Each row was made from one path, in order. Every step used is in the known rows, and no mark comes twice. Write each row's path.
Known rows
mativ > nebe > lusup > devaz: [-10.6  35.5   5.2 -10.8   5.7  52.1  33.9  -0.3 -35.1  22.9 -12.7 -40.6
  14.4  25.2  -9.8 -31.4  13.2 -27.4 -25.8  -4.7  12.3   6.1   7.0]
nebe > mativ > devaz: [  2.6  -7.0  12.6 -48.0  13.3  14.3   1.7 -15.5 -59.7  29.7  -7.9 -12.0
   7.3  53.3  -5.1 -35.8  25.2  17.7  -9.2  25.4 -25.1  -5.9 -12.5]
movob > devaz > gulib: [ 23.1 -21.5 -11.6 -20.6  41.3   9.8 -29.6   3.9   6.4  -4.7  -9.8 -26.4
 -13.5   5.7 -22.5 -17.6   8.4  -1.1  42.9  -3.7  -5.3  13.7 -23.3]
devaz > lusup: [ -0.6 -14.7 -15.9 -10.7   3.3   1.5  -7.0  -1.5   5.2 -14.1 -30.3 -45.3
  -5.6 -10.7 -33.9 -32.4  -9.5 -13.4  -7.9  17.7  19.4  20.3 -26.9]
devaz > lusup > nebe > tive: [-18.6   4.8  32.5  -2.0   2.8  -3.2  19.8  24.0 -10.7  -2.6 -28.8 -48.0
  31.6  -2.6 -28.1 -51.1 -43.9  -9.0  -6.7  19.9   4.9  14.6  20.4]
devaz > lusup > nebe > mativ: [-18.6 -12.2  36.0  -3.1  -4.8  -6.9  25.8  -9.3 -25.2  24.5 -42.8 -47.4
  24.0  15.9 -33.9 -57.9 -34.7  10.7  -6.7  25.1  -4.3   3.2   3.9]
gulib > devaz > lusup > nebe: [ -0.9 -27.9  32.4   1.9  11.9  18.3  11.4  28.3  20.7 -30.4 -56.6 -52.4
   4.6 -18.0 -55.2 -10.3  -5.2  16.7   6.9  -4.6 -11.4  45.6 -37.7]
bozule > devaz > lusup > nebe > tive: [-27.0   1.6  38.5 -20.9  20.3  -9.9  -1.6  43.6  -9.3 -11.8 -34.0 -55.8
  47.6  -0.2 -24.1 -25.0 -27.5 -16.7  12.0  21.1   3.7  33.7 -13.5]
mativ > devaz > lusup > nebe > tive: [ -9.6  -9.5  38.7 -25.6   7.1  25.9   3.1  40.8 -34.0   9.1 -18.5 -51.4
  34.2  11.3 -43.6 -42.3 -22.3 -10.6   0.9   9.0  -0.1  29.3  -0.5]
bozule > devaz > lusup > nebe: [-15.2 -29.6  28.5 -12.7  17.8   3.4 -11.9  33.5  -2.2 -11.8 -36.8 -61.5
  26.3  -7.4 -42.7  -6.6  -5.6 -15.0  21.7   3.1   7.0  42.3 -47.0]
lusup > devaz: [-16.9   6.6   8.1 -21.9  11.4  23.2   6.7  37.1  -9.4  -3.4 -18.9 -17.0
   6.4   9.1  -1.9 -15.9  15.7   9.0  -1.3 -22.6   8.5   3.0 -27.0]
mativ > devaz > gulib: [ 28.5 -20.3 -10.1 -42.0  30.9  35.0 -22.8  14.2 -21.7 -11.5  -5.7 -25.5
 -13.8   7.9 -15.7 -13.5  14.0  16.0  21.1   1.7 -15.8  28.9 -48.3]
mativ > devaz: [ 17.6 -20.6  -1.5 -41.5  16.8  32.3 -16.6   5.1 -33.4   4.3   0.9 -17.3
  -6.2  24.3 -18.5  -7.5  37.3   0.6   0.4   5.2  -8.4  14.6 -32.7]
gulib > devaz: [ 11.6  -6.7   1.7 -20.5  26.1  12.3   3.8   3.0  12.4 -33.9 -32.5 -16.7
 -14.6   2.9 -10.3   4.3  31.5  24.0  -7.1  10.1 -25.7  19.9 -35.0]
bozule > devaz > lusup > nebe > mativ: [-30.8 -15.8  43.1 -21.7  14.2 -13.5   6.1  11.3 -27.0  14.6 -44.8 -52.7
  41.3  19.8 -29.1 -32.7 -14.7  -0.7  12.4  24.8  -6.7  22.6 -28.0]
lusup > devaz > mativ: [ -9.2  14.8  36.0 -37.7  29.7  32.6  -7.0  23.0   6.7  18.5 -34.4 -30.0
  17.8 -23.5 -20.8 -23.8  12.7  23.6  16.6  -4.7   9.4   6.0 -42.4]
nebe > mativ: [ -5.9   8.1   5.5 -25.8   8.9 -14.2  17.9 -34.7 -35.9  20.0 -17.5 -10.4
   7.1  39.9   9.6 -41.0   4.0  19.6 -17.8  37.4 -19.0 -20.1   9.5]
nebe > lusup > devaz > gulib: [ -2.7  21.8   7.4 -25.6   7.4  31.6  12.6  37.2   0.3  -4.1 -13.5 -42.8
 -17.0  -9.4  -0.9 -50.6 -21.4  11.1  -1.5  -0.9   5.9  27.1  -7.4]
tive > devaz > mativ: [ 12.6  13.2  28.0 -51.2  66.0  22.0  -2.0  10.7  15.4   9.9 -28.7 -25.8
  -1.4  -4.7 -36.1 -16.7  28.1  -2.8  31.6  40.7  -6.8  18.5 -50.2]
tive > nebe > lusup > devaz > gulib: [-29.8  48.9  30.9 -32.9  16.0  45.7  43.3  24.1 -11.5 -20.2 -16.3 -38.7
  -4.4   0.3   6.0 -32.7 -28.9 -15.2  -0.3  20.8 -13.2  26.4 -28.6]
gulib > devaz > lusup: [  1.1 -19.1  -6.1 -14.8  17.4   7.0  -0.7  11.7  28.5 -41.4 -56.6 -44.6
 -13.8 -16.3 -41.4 -12.1   9.9   7.6  -4.0  10.6  -3.1  41.0 -50.0]

Write each row's path
[-13.1  37.2  17.9 -24.8   7.4  26.2  44.7 -30.9 -19.0  -7.4  -4.6 -32.8
 -13.8  20.5  -1.2 -27.6  -9.5 -36.9 -27.9  60.5 -20.4   8.3  -1.2]
tive > nebe > lusup
[ 23.7  17.4  20.5 -29.2  51.0  38.8   5.2 -39.5   6.0  -0.7 -52.4 -34.5
  24.7 -12.8 -35.8   9.1  39.3  13.8   8.2  22.4 -26.9  20.8 -50.1]
gulib > devaz > mativ > nebe
[ 23.7  36.1  15.8 -25.5  24.5  40.4  14.8 -57.2 -13.5  40.3 -18.1 -54.0
  11.4  -7.2 -30.4 -42.5   9.8 -19.5 -15.7  51.3  -1.0   4.2   7.1]
devaz > mativ > nebe > lusup
[  9.6  51.0  19.4 -34.0  40.0  19.2   9.9 -44.7 -23.4  27.8 -21.3 -30.6
  49.3   1.1  -6.9 -28.9   0.6 -10.3  -3.5  45.5 -10.5 -11.4   9.3]
devaz > mativ > nebe > tive
[  0.1 -33.8 -13.9 -10.5  19.2   4.3 -26.9   4.0   8.3   0.9 -24.8 -48.5
  -4.1   1.6 -56.0 -29.0  11.6 -33.4  24.4   0.2  23.1  16.6 -23.1]
movob > devaz > lusup
[-12.4  37.5  -6.1 -25.3  52.7  20.4  25.0   8.2 -20.4  -6.8 -34.0 -40.1
  36.7  31.1 -31.7 -24.1  -1.8 -60.6  -2.3  34.9  12.8  19.0 -13.3]
mativ > nebe > tive > devaz > lusup
[-12.1   2.1  43.4  -9.5   7.4  -0.9  31.7 -17.3 -40.8  30.8 -20.6 -19.7
  20.0  35.4  -4.8 -42.1 -12.9  28.4  -9.0  23.1 -26.1 -14.0  20.9]
lusup > nebe > mativ
[ -4.8  34.3  77.3 -43.4  66.6  19.0  23.3  36.1   3.3  23.5 -26.1 -25.5
  37.3   0.3 -31.8 -32.5  -8.7   4.3  30.6  42.3 -16.7  14.4  -0.8]
lusup > nebe > tive > devaz > mativ
[-10.2  20.8  27.3 -59.6  34.4  31.4  22.2 -24.5 -58.3  -1.0 -16.3 -15.1
  12.5  42.7   6.6 -18.0  -6.5   3.0  14.8  44.4 -51.5  10.3 -49.2]
tive > nebe > mativ > devaz > gulib
[ -2.3 -17.0  50.9 -29.9   7.9  24.8  15.3   0.7 -64.2  43.4 -10.4 -20.4
  24.2  48.6 -19.9 -34.5  10.0  25.2   0.2  10.6 -32.4  -0.5  -1.6]
lusup > nebe > mativ > devaz
[ 16.1  -7.7   5.3 -51.0  26.9  14.3  -6.9  -7.7 -46.3  15.4 -13.4 -20.4
   1.4  32.8  -0.7 -38.8   3.0  31.1  11.2  22.3 -30.1  10.0 -27.6]
nebe > mativ > devaz > gulib
[-23.7  -5.6  47.0 -17.1  32.1   1.2  34.8  27.7 -17.8  21.0 -47.1 -42.1
  22.4  31.6 -47.5 -48.5 -19.0 -10.4  12.6  28.2  -5.2  20.0 -17.0]
tive > devaz > lusup > nebe > mativ
[-40.0  46.9  36.0 -29.8   5.5  45.8  52.0  16.9 -23.5  -3.1 -11.4 -32.7
   2.2  19.6   2.8 -28.8  -6.4 -30.6 -19.0  24.3  -6.7  12.2 -15.5]
tive > nebe > lusup > devaz
[ -1.5  49.2   2.0 -31.7  61.4  23.7  33.1   1.0 -33.7   1.2 -11.9  -9.1
  34.2  53.0  -3.7  -8.9  18.2 -45.4  -1.5  33.6  -9.9   0.7   2.5]
mativ > nebe > tive > devaz
[-14.7  20.8  12.9 -23.6  -5.6  30.3  22.8  32.1 -10.6  11.5  -9.1 -35.6
 -10.5   8.7  -4.0 -47.3   3.1  -3.5 -22.1   4.6  13.3  10.4   5.2]
nebe > lusup > devaz
[ -4.2 -22.4   6.8 -43.1   3.6  11.8  -2.0  -7.0 -45.8  23.8 -29.3 -42.0
  11.3  31.4 -33.4 -51.7   4.8  -2.2  -7.7  25.3  -2.4  13.9 -28.4]
nebe > mativ > devaz > lusup
[-10.2 -20.0 -11.1 -30.4  21.3  -5.1 -25.1  16.9   4.4 -25.0 -35.8 -54.0
   8.7  -6.5 -27.9  -4.2  10.2 -25.2  12.3  19.1  16.1  36.6 -59.1]
bozule > devaz > lusup
[-17.7 -15.9  49.0  -7.0   8.1   0.2  30.1   5.1  -5.8  -2.2 -63.8 -45.5
  19.3   9.1 -40.6 -37.4 -16.6  30.2  -3.0  18.2 -24.1  28.3 -16.1]
gulib > devaz > lusup > nebe > mativ
[  2.0  42.3  39.3 -60.1  68.6   9.7   9.1  18.8   7.3  11.0 -25.2 -19.6
  20.2   3.4 -16.2 -31.3   4.5  -6.5  21.8  54.8 -11.3   8.9 -13.8]
nebe > tive > devaz > mativ
[ -8.8 -17.6  30.5 -11.3  37.3  20.6  17.2  47.1   7.3  -5.1 -39.8 -46.6
   6.4   5.5 -62.9 -23.2  -6.2 -24.2  24.4   7.7   8.4  37.9 -39.3]
tive > devaz > lusup > nebe
[-15.9  21.0   3.7 -35.0  42.8  -1.5  12.8  39.4   3.1 -20.2 -31.2 -34.3
  11.1  15.6 -27.0 -39.1 -14.6 -35.4   5.2  40.5  13.4  26.1 -15.6]
nebe > tive > devaz > lusup
[-21.7  18.5  33.7 -54.7  24.0  29.4  32.3 -30.7 -69.6  15.5 -11.4  -7.1
  19.4  61.3   1.8 -16.0  16.9 -12.2  -8.1  47.6 -45.7  -4.2 -34.0]
tive > nebe > mativ > devaz
[  4.6 -38.8  27.2 -18.4   6.6  38.5  -7.7  32.8 -25.5   9.9 -25.3 -56.0
  11.4   2.4 -63.4 -26.1   0.6  -6.6   8.8  -8.4   3.7  38.1 -38.8]
mativ > devaz > lusup > nebe
[ 14.8  31.9  23.2 -44.2  41.0  31.9  -4.2 -39.4 -13.9  31.3 -22.4 -62.6
  28.2  -2.7 -24.3 -16.6  29.1 -29.5   5.6  53.0  -4.9  25.5 -25.6]
bozule > devaz > mativ > nebe > lusup
